Each row was made from one small tree. The marks that hang from a mark follow it in brackets, in the order of their numbers. Every link used is in the known rows. Write each row's tree.
Known rows:
z_939(z_22(z_161) z_908(z_656)): [ 0.14  0.06  0.26  0.23 -0.38  0.50 -0.39  1.02  0.66  0.45 -0.61 -2.01
 -0.12  0.89  1.20 -0.24  0.39  0.10  3.15  0.49  0.91 -2.26]
z_22(z_161(z_265 z_566) z_939): [ 0.59  0.11  0.52  0.59  0.29 -1.31 -0.94 -3.80 -0.44 -0.43 -0.40  0.70
 -0.53 -0.53 -1.04 -1.55  1.13 -0.06  0.09  0.16 -0.59  0.42]
z_161(z_22(z_939(z_566 z_908(z_656))) z_265): [ 0.87  0.58  1.08  1.91  0.07 -1.58 -1.47 -1.30 -0.42  0.14 -1.48 -3.28
  0.34 -3.30 -0.45  2.30  0.37  2.00 -4.02 -1.09  2.37 -1.86]
z_71(z_265(z_161(z_22(z_939) z_566))): [ 1.82 -0.73  0.30  1.68  0.24  1.03 -1.16 -5.45 -1.04 -0.68  1.11  0.95
  0.27 -2.04 -1.16  0.46 -0.75  0.54 -4.01 -1.03 -0.33 -1.08]
z_939(z_22(z_161) z_566 z_908(z_656)): [ 0.07  0.96  0.55  0.46  0.15  0.56 -0.32  0.07  0.37  0.04 -1.37 -2.91
  0.17 -0.09  0.21  0.37  0.03 -0.19  2.33  1.39  1.41 -1.67]
z_265(z_71 z_161): [ 0.63 -0.29  0.00  0.34  0.27  0.62  0.12 -1.44 -0.32 -0.20  1.54 -0.03
  0.38  0.08 -1.44 -1.24  0.20 -0.54 -1.32 -0.22 -0.59 -0.90]
z_939(z_22(z_161(z_265)) z_566 z_908): [-1.12  1.02  0.72  1.47  0.21 -1.53  0.51 -1.34 -0.84 -0.28 -1.45 -0.37
 -0.23  0.69 -0.20 -1.07  0.42 -0.31  2.04  1.70  0.55 -0.53]
z_22(z_161(z_566)): [-0.02 -0.16  0.18 -0.11  0.15  0.84 -0.26 -3.43  0.17 -0.27  0.06  0.23
 -0.31  0.96 -0.60 -1.39  0.16 -0.86  1.01  1.29 -1.12  0.23]
z_22(z_161): [-0.10  0.31  0.01 -0.09  0.11  0.18  0.09  0.06  0.05 -0.11  0.01  0.04
 -0.59  0.27  0.08 -1.50  0.53 -0.05  1.94  0.23 -0.95  0.13]
z_646(z_71): [ 0.79  0.05  0.10  0.07 -0.11 -0.01 -0.05  0.99  0.33 -0.10  0.02 -0.55
 -0.15  0.15  0.35 -1.30  0.47 -0.51  1.10 -0.62 -0.64 -0.72]
z_265(z_71 z_161(z_22(z_939(z_566)))): [ 0.90  0.85  0.12  1.74  0.35  0.41 -1.13 -3.56 -0.98 -0.61  0.36 -1.91
  0.78 -3.33 -2.26  2.72  0.60  0.79 -3.41  0.11  0.22 -0.04]
z_22(z_939): [ 0.56  0.28 -0.01  0.58 -0.11 -0.21 -0.89  0.06 -0.08 -0.13  0.02 -0.27
  0.02 -1.35 -0.05  1.95  0.73  0.77 -0.60 -0.25  0.36 -0.03]
z_161(z_265 z_566): [ 0.08 -0.54  0.59  0.25  0.29 -1.34 -0.09 -3.92 -0.50 -0.25 -0.24  1.01
 -0.10  0.60 -1.01 -2.13 -0.11 -0.74 -1.31  0.00  0.09  0.27]
z_22(z_939(z_566)): [ 0.47  1.21  0.34  0.67  0.42  0.02 -0.72 -0.94 -0.46 -0.44 -0.69 -1.31
  0.35 -2.27 -0.79  2.80  0.52  0.49 -1.36  0.92  0.82  0.73]
z_22(z_161(z_566) z_939(z_908)): [ 0.34 -0.33  0.47  1.75 -0.27  0.83 -0.98 -2.88  0.23 -0.20  0.16 -0.48
 -0.14  0.16 -0.12  2.14  0.99  0.43 -1.42  1.54 -0.35 -1.47]
z_265(z_161): [-0.07 -0.62 -0.18  0.37  0.13  0.37  0.22 -0.01 -0.53 -0.37  1.26  1.10
  0.43  0.21 -1.04 -0.57 -0.87 -0.23 -2.04  0.11 -0.35 -0.53]
z_646(z_71(z_265(z_161(z_22(z_939) z_566)))): [ 2.62 -0.66  0.40  1.75  0.13  1.10 -1.20 -4.47 -0.80 -0.79  1.29  0.44
  0.09 -1.79 -0.87 -0.96 -0.27  0.08 -2.96 -1.45 -1.00 -1.82]
z_71(z_265): [ 1.15  0.12  0.56  0.04  0.54  0.47  0.25 -0.53 -0.24  0.02  0.40  0.57
 -0.50 -0.25  0.53 -2.42 -0.06 -0.08  0.56 -1.28 -0.21 -1.02]
z_71(z_265(z_161(z_22(z_939(z_908)) z_566))): [ 1.59 -1.05  0.60  2.92 -0.02  1.24 -0.98 -4.94 -0.95 -0.38  1.38  0.48
  0.40 -1.33 -0.70  1.90 -0.75  1.05 -5.70 -0.47 -0.07 -2.87]
z_161(z_22(z_939(z_908)) z_265(z_71) z_566): [ 0.93 -0.48  0.86  2.72 -0.24 -1.19 -1.38 -6.01 -0.59  0.12 -0.23 -1.37
  0.14 -1.43 -0.78  1.90  1.63  1.14 -3.50 -0.59  0.73 -1.79]
z_946(z_908): [-0.23 -0.22 -0.21  0.40 -0.50 -0.30 -0.16  0.22  0.50  0.18  0.58 -0.34
 -0.01  1.07  0.34 -2.16  0.06  0.82 -0.09  0.14  0.03 -1.12]
z_646(z_71(z_265(z_161))): [ 2.07 -0.30  0.41  0.32  0.47  0.94  0.40  0.22 -0.52 -0.43  1.79  0.94
 -0.24  0.19 -0.22 -4.22 -0.44 -0.81 -0.59 -1.75 -1.34 -2.19]
z_939(z_22 z_566): [-0.43  1.13  0.17  0.21  0.12 -0.02  0.09 -1.35 -0.49 -0.42 -1.36 -0.78
  0.50 -0.36 -0.38  1.31 -0.33 -0.82  2.06  1.61  1.15  1.01]

Which tree is each row?
[ 1.15  0.63  0.82  0.99  0.11  0.46 -1.25  0.45  0.36  0.21 -0.53 -3.48
  0.59 -2.32 -0.09  3.64  0.46  1.14 -3.17  0.21  2.06 -2.14]
z_22(z_939(z_566 z_908(z_656)))
[ 0.19  0.29  0.46  0.21  0.16 -1.01 -0.25 -5.36 -0.40 -0.23 -0.67  0.29
 -0.51  1.42 -0.78 -3.46  1.53 -1.64  4.20  0.63 -0.44  0.34]
z_939(z_22(z_161(z_265(z_71) z_566)))
[ 1.15  0.39  0.67  0.58  0.42 -0.90 -1.08 -5.03 -0.39 -0.27 -0.07 -0.24
 -0.62 -0.68 -1.21 -2.03  2.31 -0.35  0.98 -0.27 -0.65 -0.04]
z_22(z_161(z_265(z_71) z_566) z_939)
[-0.40  1.31  0.91  1.44  0.37 -1.23  0.32 -2.58 -0.64 -0.06 -1.26 -1.43
 -0.27  0.53 -0.54 -1.59  1.59 -0.64  2.74  1.33  0.44 -0.93]
z_939(z_22(z_161(z_265(z_71))) z_566 z_908)
[ 1.22 -0.97  0.38  1.23  0.39  1.12 -0.25 -5.40 -0.97 -0.51  1.16  1.23
  0.23 -0.64 -1.11 -1.70 -1.53 -0.26 -3.44 -0.60 -0.80 -1.14]
z_71(z_265(z_161(z_22 z_566)))
[ 0.82  1.40  0.71  1.45  0.53 -1.74 -1.17 -3.97 -1.10 -0.25 -1.19 -2.11
  0.12 -3.36 -1.49  1.13  1.62  1.07 -1.56 -0.95  0.85  0.55]
z_161(z_22(z_939(z_566)) z_265(z_71))
[-0.04 -0.20  0.55  0.02  0.42 -1.15 -0.09 -3.91 -0.33 -0.31 -0.28  1.02
 -0.62  0.87 -0.94 -3.41  0.19 -0.79  0.64  0.37 -0.93  0.35]
z_22(z_161(z_265 z_566))
[ 0.61 -0.28 -0.02  1.41 -0.40  0.10 -1.64 -4.65 -0.28 -0.34 -0.44 -0.63
  0.34 -1.93 -0.57  3.32  0.24  1.01 -2.42  0.22  0.35  0.41]
z_161(z_22(z_939) z_566)
[ 0.67  0.11  0.67  0.05  0.51 -0.93 -0.10 -5.22 -0.26 -0.14  0.01  0.01
 -0.66  0.70 -1.24 -4.15  1.50 -1.20  1.47  0.06 -1.07 -0.11]
z_22(z_161(z_265(z_71) z_566))
[-0.18  0.91  1.02  0.55  0.39 -1.20 -0.11 -0.57 -0.14  0.02 -1.72 -2.18
 -0.18  0.06 -0.11 -1.70  0.33 -0.15  2.05  0.55  1.49 -1.50]
z_939(z_22(z_161(z_265)) z_566 z_908(z_656))
[-0.90  0.71  0.38  1.54 -0.19  0.18  0.22 -0.93 -0.37 -0.16 -1.07 -1.25
  0.65  0.23  0.12  2.72 -0.23 -0.22  0.38  2.25  1.33 -0.77]
z_939(z_22 z_566 z_908)
[ 0.68 -0.35  0.57  0.97  0.21 -1.32 -0.62 -6.66 -0.58 -0.01 -0.41 -0.56
 -0.03 -0.58 -1.37 -1.60  0.87 -0.21 -1.26 -0.71  0.16  0.05]
z_161(z_22 z_265(z_71) z_566)
[ 0.24  0.55 -0.06  1.90  0.20  0.07 -1.03 -2.28 -1.10 -0.81  0.09 -0.93
  0.81 -3.14 -1.82  3.27 -0.75  1.13 -4.25  0.62  0.39  0.34]
z_265(z_161(z_22(z_939(z_566))))
[ 0.98 -0.10  0.98  1.89  0.15 -0.76 -0.87 -4.76 -0.20  0.07  0.28 -0.77
 -0.49 -0.07 -0.83 -0.77  2.27  0.08 -0.71  0.31 -0.38 -1.81]
z_22(z_161(z_265(z_71) z_566) z_939(z_908))
[ 0.89 -0.77  0.12  0.47  0.23  1.11 -0.16 -5.06 -0.32 -0.33  1.62  0.32
  0.59  0.60 -2.02 -0.95  0.04 -1.42 -2.35  0.67 -0.83 -0.76]
z_265(z_71 z_161(z_566))
[ 0.11  0.60  0.47  0.47  0.30 -1.79 -0.67 -0.21 -0.53 -0.25 -0.40  0.63
 -0.86 -1.00 -0.32 -1.61  1.40  0.81  1.04 -0.80 -0.42  0.26]
z_22(z_161(z_265) z_939)
[-0.06  1.73  0.58  0.07  0.74 -1.44  0.15 -2.90 -0.79 -0.30 -1.48 -1.01
 -0.46 -0.12 -1.01 -2.98  1.57 -1.15  4.53  0.76  0.05  0.92]
z_939(z_22(z_161(z_265(z_71))) z_566)
[ 1.40 -0.42  0.64  1.07 -0.20  1.11 -1.46 -2.00  0.84  0.17  0.01 -2.17
 -0.09 -0.63  0.07  1.37  0.78  0.51 -1.35  0.37  0.45 -2.57]
z_22(z_161(z_566) z_939(z_908(z_656)))
[ 1.02  0.04  0.48  2.02  0.11  0.61 -1.52 -1.10 -0.30 -0.22  0.11 -3.06
  1.09 -3.22 -1.12  3.93 -0.78  1.77 -5.94  0.00  1.78 -2.42]
z_265(z_161(z_22(z_939(z_566 z_908(z_656)))))
[ 0.00 -0.09  0.76  1.37 -0.14 -0.97  0.02 -5.05 -0.30  0.01 -0.50 -0.16
 -0.33  1.78 -0.40 -2.26  1.63 -1.16  2.53  1.14 -0.23 -1.52]
z_939(z_22(z_161(z_265(z_71) z_566)) z_908)
[ 2.30  0.80  0.52  1.78  0.66  0.64 -0.82 -2.14 -1.20 -0.91  0.59 -0.92
  0.12 -3.25 -1.03 -0.35 -0.22  0.52 -2.63 -1.35 -0.49 -1.26]
z_646(z_71(z_265(z_161(z_22(z_939(z_566))))))
[ 0.30 -0.50  0.44  0.39 -0.33  0.99 -0.67 -2.49  0.66  0.18 -0.68 -1.71
  0.08  1.33  0.53 -0.20  0.04 -0.69  2.04  1.30  0.86 -2.17]
z_939(z_22(z_161(z_566)) z_908(z_656))
[-0.97  1.08  0.35  1.36  0.02  0.38  0.29 -0.79 -0.21 -0.24 -1.17 -1.23
  0.10  0.61  0.01  1.09  0.17 -0.28  2.35  2.61  0.43 -0.62]
z_939(z_22(z_161) z_566 z_908)
[-0.78 -0.35  0.64  1.38 -0.23 -1.01  0.02 -3.80 -0.44 -0.16 -0.81  0.86
 -0.32  2.13 -0.10 -1.68  0.48 -0.72  1.80  1.54  0.04 -0.97]
z_939(z_22(z_161(z_265 z_566)) z_908)
[ 1.07 -0.08 -0.17  1.54 -0.08  0.16 -1.22 -2.64 -0.70 -0.33  1.02 -0.89
  0.52 -2.48 -1.34  1.99  0.81  1.09 -2.56 -1.07 -0.11 -0.68]
z_265(z_71 z_161(z_22(z_939)))
[ 0.30 -0.33  0.77  1.76 -0.03 -1.01 -0.80 -3.27 -0.28 -0.19 -0.09  0.37
 -0.39  0.02 -0.51 -0.12  1.14  0.40 -1.46  0.73 -0.28 -1.46]
z_22(z_161(z_265 z_566) z_939(z_908))
[ 1.35 -0.83  0.49  1.70 -0.61  0.58 -1.98 -3.25  0.45  0.23 -0.47 -2.81
  0.61 -1.80  0.04  3.97  0.14  1.57 -4.03 -0.36  1.67 -2.38]
z_161(z_22(z_939(z_908(z_656))) z_566)
[ 0.25 -0.51  0.82  0.52 -0.08 -0.90 -0.49 -2.98  0.12  0.19 -1.01 -0.86
 -0.19  1.45  0.12 -2.30  0.20 -0.64  1.79  0.37  0.97 -2.05]
z_939(z_22(z_161(z_265 z_566)) z_908(z_656))
[-0.17  1.06  0.98  1.82  0.54 -1.41 -0.43 -0.83 -0.69 -0.31 -0.81 -0.94
 -0.40 -1.32 -0.71  0.46  1.08  0.94 -1.48  0.83  0.32 -0.87]
z_22(z_161(z_265) z_939(z_566 z_908))
